Every row comes from one small tree of marks. The marks that hang from a mark follow it in brackets, in the order of their numbers. Every link used is in the known rows. Which tree was each row made from?
Known rows:
K219(K101(K925(K991)) K121(K426)): [-0.13 -0.61  0.24  0.54 -0.38 -0.23  0.13 -0.01 -0.19 -0.18 -0.14  0.16
 -0.79  0.33 -0.53 -0.81  0.01 -0.02 -0.11  0.04  0.41  0.00 -0.50]
K991(K945(K101(K345 K925) K121)): [ 0.08 -0.30  0.30  0.78  0.10 -0.08 -0.13 -0.24 -0.35 -0.24 -0.23 -0.09
 -0.71  0.31 -0.22 -0.31 -0.20 -0.36  0.27  0.21 -0.22 -0.02  0.05]
K945(K101(K345 K925) K121(K426) K991): [-0.40 -0.42  0.51  0.90  0.08 -0.17  0.17 -0.10 -0.62 -0.28  0.08  0.04
 -0.88  0.31 -0.50 -0.50 -0.30 -0.20  0.04  0.37 -0.28  0.27  0.01]
K121(K426): [-0.11 -0.27  0.19  0.48  0.14 -0.18 -0.08 -0.18 -0.30 -0.20  0.01 -0.25
 -0.55  0.13 -0.48 -0.61 -0.13  0.25 -0.24 -0.21 -0.06  0.04  0.04]
K632(K426(K121)): [-0.16 -0.12  0.33  0.57 -0.02  0.00 -0.09 -0.23 -0.53 -0.13 -0.02 -0.14
 -0.49 -0.12 -0.42 -0.22  0.14  0.11 -0.06 -0.09  0.07 -0.15 -0.01]
K945(K121): [-0.26 -0.16  0.45  0.50  0.07 -0.13  0.12 -0.35 -0.58 -0.03 -0.15 -0.21
 -0.60  0.12 -0.38 -0.45 -0.28 -0.14  0.02  0.25 -0.24  0.00  0.16]
K991(K945(K121)): [ 0.15 -0.32  0.25  0.62  0.01 -0.18 -0.08 -0.40 -0.30 -0.20 -0.22 -0.25
 -0.68  0.18 -0.21 -0.37 -0.35 -0.25  0.18  0.11 -0.27 -0.06  0.23]
K219(K101(K925(K991)) K121): [-0.13 -0.44  0.35  0.50 -0.32 -0.22  0.16 -0.07 -0.26 -0.06 -0.20  0.20
 -0.72  0.24 -0.43 -0.67 -0.01 -0.20  0.13  0.12  0.40 -0.08 -0.49]
K991(K945(K101(K345 K925) K121(K426))): [ 0.07 -0.41  0.22  0.81  0.06 -0.09 -0.15 -0.19 -0.30 -0.31 -0.19 -0.12
 -0.77  0.38 -0.29 -0.40 -0.18 -0.23  0.10  0.15 -0.21  0.05  0.04]
K926(K121(K426)): [-0.12 -0.38  0.23  0.35 -0.08 -0.26 -0.05 -0.02 -0.44 -0.16  0.16 -0.24
 -0.51  0.05 -0.34 -0.49 -0.19  0.13 -0.33 -0.16 -0.13  0.02  0.24]
K991(K945(K101 K121)): [ 0.13 -0.30  0.09  0.72  0.12 -0.11 -0.02 -0.37 -0.44 -0.27 -0.27 -0.19
 -0.75  0.26 -0.21 -0.35 -0.33 -0.31  0.15  0.22 -0.31 -0.02  0.33]
K632(K426 K945(K101 K991)): [-0.38 -0.01  0.19  0.76 -0.09 -0.07 -0.13 -0.12 -0.63  0.08 -0.06  0.06
 -0.52 -0.25 -0.33  0.01 -0.19 -0.18 -0.07  0.26  0.15 -0.12  0.19]
K632(K426 K945): [-0.33  0.06  0.28  0.57 -0.15 -0.01 -0.30 -0.12 -0.46  0.21 -0.13 -0.03
 -0.34 -0.26 -0.32  0.00 -0.03 -0.06 -0.14  0.12  0.26 -0.24  0.00]
K926(K121): [-0.11 -0.23  0.34  0.30 -0.02 -0.25 -0.01 -0.09 -0.51 -0.05  0.10 -0.21
 -0.43 -0.04 -0.24 -0.35 -0.21 -0.05 -0.10 -0.07 -0.14 -0.08  0.25]
K235(K121(K426)): [ 0.03 -0.34  0.39  0.30  0.17 -0.34 -0.10 -0.15 -0.38 -0.07 -0.02 -0.37
 -0.51  0.11 -0.30 -0.47 -0.22  0.08 -0.37 -0.01  0.06 -0.25 -0.04]
K219(K121): [-0.08 -0.26  0.38  0.38 -0.07 -0.10 -0.02 -0.22 -0.45 -0.10 -0.09 -0.10
 -0.67  0.04 -0.42 -0.69 -0.15 -0.13  0.03  0.01  0.00 -0.07 -0.06]
K925(K101): [-0.15  0.07  0.25  0.52  0.19 -0.26  0.01 -0.17 -0.36  0.01 -0.13 -0.31
 -0.48 -0.16 -0.29 -0.49 -0.07 -0.02  0.21 -0.17 -0.06 -0.14 -0.27]
K101(K345 K925(K991(K945(K121(K426))))): [-0.10 -0.31  0.75  0.72 -0.03 -0.15 -0.22  0.09  0.01 -0.20 -0.13  0.07
 -0.58  0.24 -0.31 -0.33 -0.15 -0.08  0.30  0.06  0.14 -0.11 -0.63]
K945(K101(K345) K121 K991): [-0.36 -0.20  0.47  0.77  0.09 -0.14  0.32 -0.27 -0.75 -0.21 -0.06 -0.07
 -0.72  0.17 -0.44 -0.39 -0.33 -0.37  0.26  0.49 -0.40  0.16  0.33]
K945(K101(K345) K121(K426)): [-0.33 -0.24  0.25  0.69  0.08  0.02  0.13 -0.17 -0.64 -0.23 -0.17 -0.16
 -0.63  0.36 -0.52 -0.52 -0.05 -0.10 -0.12  0.34 -0.29  0.15  0.19]
K426(K121): [-0.10 -0.18  0.30  0.54  0.21  0.01  0.06 -0.31 -0.45 -0.22 -0.12 -0.19
 -0.55  0.00 -0.51 -0.45 -0.04  0.24  0.05 -0.26 -0.21 -0.15  0.12]
K632(K426 K945(K101 K121 K991)): [-0.48 -0.09  0.26  0.82 -0.21 -0.04 -0.02 -0.17 -0.76  0.09 -0.10  0.05
 -0.63 -0.16 -0.35 -0.01 -0.28 -0.27 -0.13  0.50  0.03 -0.06  0.26]

Which tree is each row?
[-0.46 -0.19  0.27  0.79 -0.05 -0.04  0.04 -0.15 -0.57 -0.02 -0.15 -0.02
 -0.61  0.06 -0.50 -0.30 -0.36 -0.13 -0.06  0.36 -0.20  0.02  0.29]
K632(K945(K101(K345) K121(K426) K991))
[ 0.12 -0.41  0.01  0.76  0.07 -0.12 -0.04 -0.32 -0.39 -0.35 -0.23 -0.22
 -0.80  0.32 -0.27 -0.45 -0.32 -0.18 -0.02  0.16 -0.31  0.05  0.32]
K991(K945(K101 K121(K426)))
[-0.31 -0.26  0.32  0.77  0.17 -0.20  0.37 -0.34 -0.81 -0.22 -0.05 -0.07
 -0.86  0.13 -0.39 -0.43 -0.51 -0.32  0.11  0.45 -0.41  0.18  0.43]
K945(K101 K121 K991)
[ 0.10 -0.38  0.12  0.75  0.03 -0.07 -0.07 -0.27 -0.35 -0.34 -0.23 -0.22
 -0.71  0.34 -0.30 -0.42 -0.19 -0.21  0.09  0.18 -0.30  0.04  0.25]
K991(K945(K101(K345) K121(K426)))
[-0.22 -0.10  0.85  0.59  0.11 -0.14 -0.19  0.12 -0.06 -0.06 -0.10  0.12
 -0.42  0.11 -0.33 -0.28 -0.07 -0.06  0.38  0.00  0.23 -0.17 -0.71]
K101(K345 K925(K991))
[-0.37 -0.34  0.46  0.82  0.06 -0.02  0.07  0.04 -0.47 -0.25 -0.17  0.06
 -0.75  0.40 -0.46 -0.47 -0.17 -0.08 -0.07  0.37 -0.09  0.10 -0.25]
K945(K101(K345 K925(K991)) K121(K426))
[ 0.10 -0.26  0.19  0.73  0.06 -0.06 -0.05 -0.31 -0.39 -0.26 -0.28 -0.20
 -0.65  0.28 -0.24 -0.32 -0.21 -0.35  0.25  0.24 -0.30 -0.02  0.26]
K991(K945(K101(K345) K121))
[ 0.22 -0.25  0.13  0.72  0.26 -0.14 -0.20 -0.24 -0.27 -0.24 -0.18 -0.07
 -0.70  0.20 -0.16 -0.31 -0.23 -0.23  0.22 -0.06 -0.10 -0.07  0.04]
K991(K945(K101(K925)))
[-0.25 -0.13  0.52  0.76  0.30 -0.19  0.06 -0.08 -0.51 -0.17  0.07  0.10
 -0.66  0.09 -0.37 -0.32 -0.20 -0.26  0.35  0.10 -0.10  0.09 -0.08]
K945(K101(K345 K925) K991)
[-0.21 -0.06  0.47  0.69  0.29 -0.05 -0.04  0.05 -0.35 -0.14 -0.17  0.12
 -0.52  0.19 -0.33 -0.29 -0.07 -0.13  0.24  0.11  0.08 -0.08 -0.34]
K945(K101(K345 K925(K991)))
[ 0.03 -0.28  0.33  0.73 -0.03 -0.14  0.06 -0.11 -0.18 -0.32 -0.36 -0.05
 -0.66  0.19 -0.21 -0.31 -0.45 -0.15  0.27  0.28 -0.06 -0.16 -0.08]
K925(K991(K945(K101(K345) K121)))
[-0.18 -0.40  0.50  0.50 -0.39 -0.15  0.11  0.00 -0.20 -0.06 -0.22  0.20
 -0.58  0.28 -0.48 -0.62  0.18 -0.25  0.28  0.15  0.40 -0.09 -0.58]
K219(K101(K345 K925(K991)) K121)
[-0.45 -0.01  0.19  0.74 -0.16  0.08 -0.13 -0.15 -0.72  0.16 -0.23  0.01
 -0.51 -0.10 -0.36 -0.01 -0.10 -0.22 -0.22  0.45  0.10 -0.13  0.16]
K632(K426 K945(K101 K121))
[-0.38 -0.15  0.26  0.60 -0.07 -0.04 -0.10 -0.20 -0.45  0.11 -0.22 -0.12
 -0.53  0.02 -0.46 -0.34 -0.32  0.02 -0.23  0.19 -0.08 -0.09  0.18]
K632(K945(K121(K426)))
[-0.36 -0.18  0.57  0.78  0.13 -0.02  0.10 -0.03 -0.53 -0.13 -0.23  0.10
 -0.68  0.31 -0.37 -0.33 -0.19 -0.26  0.17  0.45 -0.10  0.02 -0.24]
K945(K101(K345 K925(K991)) K121)
[-0.47 -0.07  0.34  0.83 -0.18  0.05 -0.18 -0.01 -0.60  0.14 -0.23  0.17
 -0.60 -0.06 -0.31  0.02 -0.19 -0.20 -0.20  0.47  0.24 -0.16 -0.14]
K632(K426 K945(K101(K925(K991)) K121))
[ 0.03 -0.36  0.28  0.75 -0.05 -0.14  0.04 -0.08 -0.15 -0.38 -0.33 -0.06
 -0.70  0.25 -0.26 -0.38 -0.45 -0.06  0.16  0.24 -0.06 -0.11 -0.08]
K925(K991(K945(K101(K345) K121(K426))))
[-0.31 -0.22  0.42  0.78  0.20 -0.08  0.15 -0.10 -0.59 -0.13 -0.22  0.10
 -0.82  0.27 -0.33 -0.38 -0.38 -0.21  0.01  0.41 -0.11  0.03 -0.14]
K945(K101(K925(K991)) K121)
[-0.47 -0.11  0.42  0.71 -0.31 -0.11 -0.09 -0.20 -0.62  0.15 -0.05 -0.01
 -0.56 -0.24 -0.36 -0.03 -0.30 -0.20 -0.10  0.40  0.07 -0.10  0.16]
K632(K426 K945(K121 K991))
[-0.13 -0.40  0.31  0.45 -0.24 -0.20  0.11 -0.17 -0.36  0.00 -0.14  0.13
 -0.69  0.24 -0.46 -0.69  0.12 -0.24  0.10  0.05  0.31 -0.03 -0.35]
K219(K101(K925) K121)
[-0.40 -0.13  0.10  0.70  0.04  0.03 -0.04 -0.17 -0.58  0.04 -0.27 -0.05
 -0.60  0.10 -0.46 -0.32 -0.30 -0.04 -0.27  0.28 -0.14 -0.05  0.27]
K632(K945(K101 K121(K426)))
[-0.42 -0.22  0.17  0.78  0.00 -0.08  0.07 -0.20 -0.61 -0.02 -0.14 -0.02
 -0.71  0.03 -0.47 -0.33 -0.48 -0.09 -0.17  0.33 -0.21  0.03  0.36]
K632(K945(K101 K121(K426) K991))
[ 0.12 -0.33  0.20  0.78  0.15 -0.13 -0.09 -0.29 -0.39 -0.24 -0.23 -0.09
 -0.81  0.28 -0.19 -0.33 -0.33 -0.32  0.16  0.19 -0.22 -0.01  0.12]
K991(K945(K101(K925) K121))
[ 0.10 -0.23  0.28  0.68  0.06 -0.15 -0.01 -0.07 -0.09 -0.33 -0.32 -0.03
 -0.58  0.14 -0.19 -0.30 -0.39 -0.09  0.31  0.11  0.02 -0.20 -0.13]
K925(K991(K945(K101(K345))))
[-0.16 -0.47  0.18  0.41 -0.43 -0.12  0.14 -0.13 -0.31 -0.16 -0.15 -0.05
 -0.53  0.32 -0.63 -0.81  0.32 -0.09  0.00  0.04  0.21  0.04 -0.16]
K219(K101(K345) K121(K426))
[-0.20 -0.19  0.38  0.76  0.38 -0.25  0.11 -0.16 -0.56 -0.18  0.08  0.10
 -0.79  0.05 -0.33 -0.36 -0.38 -0.20  0.20  0.07 -0.12  0.10  0.02]
K945(K101(K925) K991)
[-0.41  0.03  0.29  0.75 -0.14 -0.01 -0.16 -0.07 -0.58  0.09 -0.07  0.06
 -0.42 -0.22 -0.36  0.04 -0.07 -0.22  0.03  0.29  0.15 -0.12  0.12]
K632(K426 K945(K101(K345) K991))
[-0.41 -0.08  0.33  0.76  0.07  0.01 -0.05 -0.08 -0.50  0.11 -0.31  0.13
 -0.63  0.06 -0.35 -0.19 -0.40 -0.15 -0.07  0.36  0.00 -0.15 -0.03]
K632(K945(K101(K925(K991)) K121))
